Known rows, with every step that occurs:
f/n: -1.02  1.28  -0.40  0.21  0.12  0.09  -0.08  1.15  1.18  -0.14  -0.03  -0.53  -0.91  -2.48  2.80  -0.62  -0.84  -0.07  -0.17  0.50  0.99  0.88  -1.32  1.08
f/z/w/v/t/g/m: -0.47  1.14  -3.08  -3.02  0.14  2.33  -0.54  2.98  1.01  -1.92  2.52  -0.23  2.25  3.79  3.40  0.20  -3.55  1.79  -0.50  0.89  3.44  -1.68  -3.79  0.05
f/z/w/v/m: 3.28  -1.94  -1.60  -0.66  -0.30  -0.81  -0.77  0.86  1.45  -1.50  -0.18  -0.19  -1.21  0.44  4.20  -0.93  -0.78  0.83  0.44  0.05  2.51  -2.12  2.67  -0.43
g/m/v/t: 0.43  2.65  -3.31  -1.98  0.94  1.25  -1.39  3.30  0.05  -1.96  0.66  1.97  2.59  0.79  0.38  2.12  2.48  0.27  -0.06  0.97  0.79  -1.74  -0.39  -0.46
z/w/v/t/g: 0.11  -0.28  -0.24  -2.88  -1.17  0.04  0.77  2.25  0.30  0.07  2.87  0.48  2.89  3.53  1.92  1.39  -2.69  -0.04  -1.88  1.64  2.48  -1.70  -0.59  1.70
z/w/v/m: 2.04  -2.26  -2.07  -0.64  -0.18  -1.36  -1.66  0.91  1.04  -0.95  -0.21  0.01  -0.51  0.10  3.33  -0.38  -0.14  0.77  0.65  -0.30  2.71  -1.30  3.67  -0.43
n/f/z/w: 1.44  -1.03  2.66  -0.40  2.21  -0.66  -0.18  -0.46  -0.45  0.03  1.00  -1.37  -1.32  1.17  3.56  -2.50  -1.61  -1.57  0.22  -0.02  3.85  -1.76  -0.09  -2.03
v/w/z: 3.19  0.32  -0.31  0.69  1.32  0.46  0.27  1.00  1.26  1.42  -1.88  1.24  -0.68  0.26  2.95  -0.87  0.89  -0.88  -3.58  -0.56  -2.28  -0.78  -1.84  -0.53
w/v/m/g: 1.35  0.71  -3.57  -1.62  -0.82  -0.86  -0.23  2.40  -0.44  -0.85  -2.10  1.28  0.50  -1.74  1.03  -0.36  -2.39  -0.15  -0.53  0.80  0.56  -1.85  2.71  0.23
g/t/v/w/r: 1.97  -0.97  -0.06  0.23  0.15  -1.25  -1.68  1.61  -1.63  -0.19  1.94  0.64  0.92  1.46  3.35  1.92  0.41  1.04  -2.05  -3.21  -2.83  -0.95  -4.64  1.84
w/r: 0.16  -0.02  -0.93  0.92  -1.08  -1.15  -0.60  0.03  -1.50  0.09  0.12  0.63  -0.21  -0.39  1.95  -0.49  -0.18  1.01  0.55  -1.72  -0.53  -0.07  -0.38  2.78
v/m/g/t: 1.43  -1.56  -1.96  -2.35  -0.11  0.68  -1.86  3.86  -0.09  0.00  0.33  0.88  2.33  -0.05  0.40  2.51  -2.68  -0.63  -3.41  0.24  -0.61  -1.08  -0.19  -1.57
a/n/f/z/w/r: 1.41  -1.09  0.20  0.21  0.02  -1.65  -1.65  0.73  -0.76  0.57  0.97  -0.53  -1.07  1.27  6.40  -2.60  -1.26  -0.48  0.51  -1.45  3.60  -1.39  0.02  2.00
t/g/m/v/w/r: 1.80  1.76  -3.77  0.06  -1.16  0.39  -1.28  2.59  -1.67  -0.55  0.70  0.26  1.43  1.69  3.25  -0.47  1.10  1.06  -0.26  -2.92  -1.43  -1.57  -5.77  1.11
m/v/t/g: 0.85  1.39  -0.93  -3.24  -1.41  0.83  1.70  3.99  -0.12  0.07  2.46  0.96  3.20  3.00  -0.32  2.11  0.80  -1.01  -2.57  1.43  -0.36  -1.97  -1.58  -0.19
a/n/f/z/w/v/m/g: 2.53  0.26  -3.14  -2.27  -0.09  -1.31  -0.99  3.28  -0.09  -0.40  -1.52  0.27  -0.03  -0.21  4.49  -2.17  -2.83  -1.53  -0.82  1.12  3.50  -2.73  3.01  -0.35
m/g: -0.71  1.51  -1.03  -1.17  -0.02  0.09  0.37  1.66  -0.96  0.16  -1.42  0.72  0.67  -1.62  -0.41  -0.39  -2.76  -0.71  -0.64  0.61  0.48  -1.22  0.22  0.15
a/n/f/z/w: 1.57  -1.09  1.58  -0.78  1.50  -0.57  -1.09  0.63  0.47  0.36  0.95  -1.48  -1.04  1.87  5.06  -2.70  -1.42  -1.67  -0.11  0.21  4.91  -1.68  0.25  -1.22
l/r: -0.87  -0.09  0.17  0.68  0.50  0.76  1.08  0.36  1.64  0.03  0.47  1.30  0.08  -0.67  0.85  2.14  -0.38  1.10  -0.60  2.59  1.91  0.80  0.25  1.39
f/z/w: 1.24  -1.55  2.41  -0.15  1.32  0.52  -0.08  -0.19  1.36  -0.38  0.98  -1.04  -1.57  0.94  3.75  -1.64  -2.16  0.02  0.47  -0.47  3.78  -1.85  -0.89  -0.90
g/t/v/w/z: 2.92  -1.51  0.51  -0.93  2.64  -0.64  -0.23  2.24  1.16  1.19  -0.01  1.58  0.31  1.57  2.99  1.49  1.38  -0.17  -5.90  -0.63  -2.97  -0.97  -4.19  -0.32
f/z/w/v/t/g: 1.29  0.06  0.24  -3.06  -1.23  0.62  1.61  2.33  0.70  -0.40  2.98  0.21  2.01  3.91  2.76  0.74  -3.34  -0.06  -2.12  1.93  2.15  -2.47  -1.58  1.65
a/n/f/z: 2.73  1.14  -0.23  -0.95  0.07  -0.29  0.49  1.13  -0.14  0.04  -0.02  -1.14  -0.78  1.97  3.35  -2.33  -0.39  -2.16  -1.00  1.43  0.82  -1.22  -0.61  -0.60
t/v/m: 1.51  -1.32  -0.60  -1.56  0.49  -0.91  -0.30  2.91  0.38  -1.01  1.27  0.35  -0.34  0.39  0.98  2.13  2.70  0.33  -1.13  -1.36  -1.53  -1.05  1.98  -3.07

Rows:
-0.48  -2.79  1.18  -2.48  2.01  -1.69  -0.61  2.02  -0.03  -0.39  2.89  0.57  1.42  1.93  0.06  3.57  0.69  1.08  -3.49  -0.21  -1.16  -0.28  -3.68  0.20
g/t/v
-0.52  1.58  -4.44  -1.21  1.15  0.22  -1.44  1.93  -0.06  -1.71  -0.67  0.62  0.84  -0.01  0.07  -0.40  3.12  1.39  0.85  -0.05  1.18  -1.01  -3.29  -0.61
g/m/v
1.92  -0.55  0.49  -1.62  1.59  -0.02  -1.14  2.87  -0.78  -0.45  1.64  0.49  1.76  1.43  1.51  2.82  -0.68  -0.30  -3.60  -1.63  -2.64  -1.68  -5.36  -1.15
m/g/t/v/w
-0.89  -1.83  0.47  -3.33  2.14  -1.71  -0.32  2.98  -0.65  -0.43  1.95  1.12  1.80  0.98  -0.21  3.36  -1.19  0.59  -3.87  0.13  -0.90  -1.07  -3.56  0.34
m/g/t/v
-0.65  1.52  -4.54  -2.50  0.21  0.68  -0.36  3.18  -0.01  -1.06  0.64  0.10  1.86  1.74  -0.13  -0.10  2.13  1.21  -0.35  0.15  1.02  -1.24  -4.88  -0.92
t/g/m/v
-2.01  1.23  -3.58  -2.13  -0.37  2.47  -0.71  2.66  0.26  -0.72  1.75  -0.87  2.03  2.74  0.55  0.15  -1.92  1.58  -0.43  -0.32  1.10  0.21  -4.43  -1.64
t/g/m
2.30  0.75  -0.86  1.77  -1.15  -0.16  -1.30  0.27  -1.64  0.06  0.11  0.23  0.05  0.16  3.30  -0.40  -0.07  0.35  0.20  -3.03  -2.05  -0.72  -2.24  1.64
v/w/r
0.66  -0.24  -0.19  -1.34  0.66  -0.89  -1.15  0.52  0.29  -1.09  1.19  1.54  1.59  1.03  2.69  1.17  -1.33  0.26  0.02  1.62  3.34  -1.64  2.44  2.55
z/w/v/t
0.56  0.44  -1.52  -2.44  0.43  -0.54  0.19  4.02  -0.67  -0.66  -0.39  1.04  0.42  -1.33  0.36  1.23  -0.79  -0.47  -1.60  -0.63  -0.71  -2.02  1.88  -2.26
t/v/m/g
-1.38  2.04  -3.46  -2.85  -0.40  3.18  -0.75  3.65  0.20  -1.10  2.49  0.03  3.24  3.16  0.66  1.72  -1.93  1.02  -0.92  0.28  0.92  -0.40  -3.05  -1.52
v/t/g/m
2.72  1.28  -3.31  -1.10  1.31  1.06  0.21  3.27  1.16  0.82  -1.32  1.14  0.78  1.65  2.80  -0.85  2.08  -0.14  -3.93  -0.40  -1.52  -1.66  -5.19  -1.07
t/g/m/v/w/z
1.15  -2.82  -2.07  -2.45  0.45  -0.64  -2.65  2.98  0.28  -0.23  0.43  1.01  2.01  0.20  2.25  1.68  -3.73  0.12  -2.81  0.53  2.14  -1.64  0.08  0.04
z/w/v/m/g/t
3.31  1.56  -1.27  0.47  0.32  0.32  -0.65  1.25  -0.28  -0.52  -0.58  0.17  0.55  0.46  1.28  -0.11  3.18  -0.88  -0.66  -1.37  -1.71  -1.87  -3.53  -1.11
m/v/w
-1.31  1.85  -4.40  -2.99  -0.55  1.99  -0.65  3.01  0.22  -1.57  1.98  0.41  3.26  3.22  1.27  1.16  -2.38  1.77  -0.62  1.08  1.54  -0.65  -3.15  0.48
w/v/t/g/m
2.58  -0.76  -0.06  -1.61  2.69  -0.57  -0.01  3.12  0.81  1.22  -0.75  2.00  0.63  0.66  2.84  1.24  -0.13  -0.56  -6.14  -0.41  -2.78  -1.64  -4.04  -0.30
m/g/t/v/w/z
1.76  -2.81  -0.73  -2.31  0.74  -0.76  -1.33  3.65  0.55  -0.93  2.22  0.59  0.87  1.33  1.03  3.67  1.75  0.39  -3.04  -1.06  -1.82  -0.87  0.43  -2.86
g/t/v/m
2.13  2.22  -3.57  -0.81  0.11  1.89  -1.07  3.01  -0.20  -0.97  0.44  -0.37  1.84  2.10  1.61  -0.02  1.89  0.14  -0.76  -1.54  -1.05  -1.82  -6.42  -2.13
t/g/m/v/w
0.51  0.73  -1.08  -2.92  -1.99  0.28  1.59  2.36  -0.12  -0.12  2.41  0.79  3.10  3.44  0.71  1.73  -2.12  -0.12  -2.28  2.04  0.25  -1.37  -0.99  2.13
w/v/t/g
-0.33  1.53  -2.87  -3.24  0.81  1.42  -0.67  2.81  -0.47  -1.65  2.63  -0.53  2.45  4.00  3.15  -0.47  -3.21  0.39  -0.58  1.35  3.37  -1.67  -3.32  -0.99
n/f/z/w/v/t/g/m
2.95  1.34  -3.14  -0.12  2.11  0.61  -0.73  2.38  1.29  0.40  -2.28  1.58  -0.09  0.25  2.94  -1.04  2.92  0.02  -3.01  -0.53  -1.48  -1.40  -3.85  -0.88
g/m/v/w/z
3.50  -1.65  -2.51  -1.30  -0.32  -1.69  -1.80  1.72  1.03  -0.84  -0.20  -0.60  -0.72  1.27  5.64  -1.81  -0.09  -0.78  -0.02  0.53  3.64  -1.86  3.56  -0.61
a/n/f/z/w/v/m
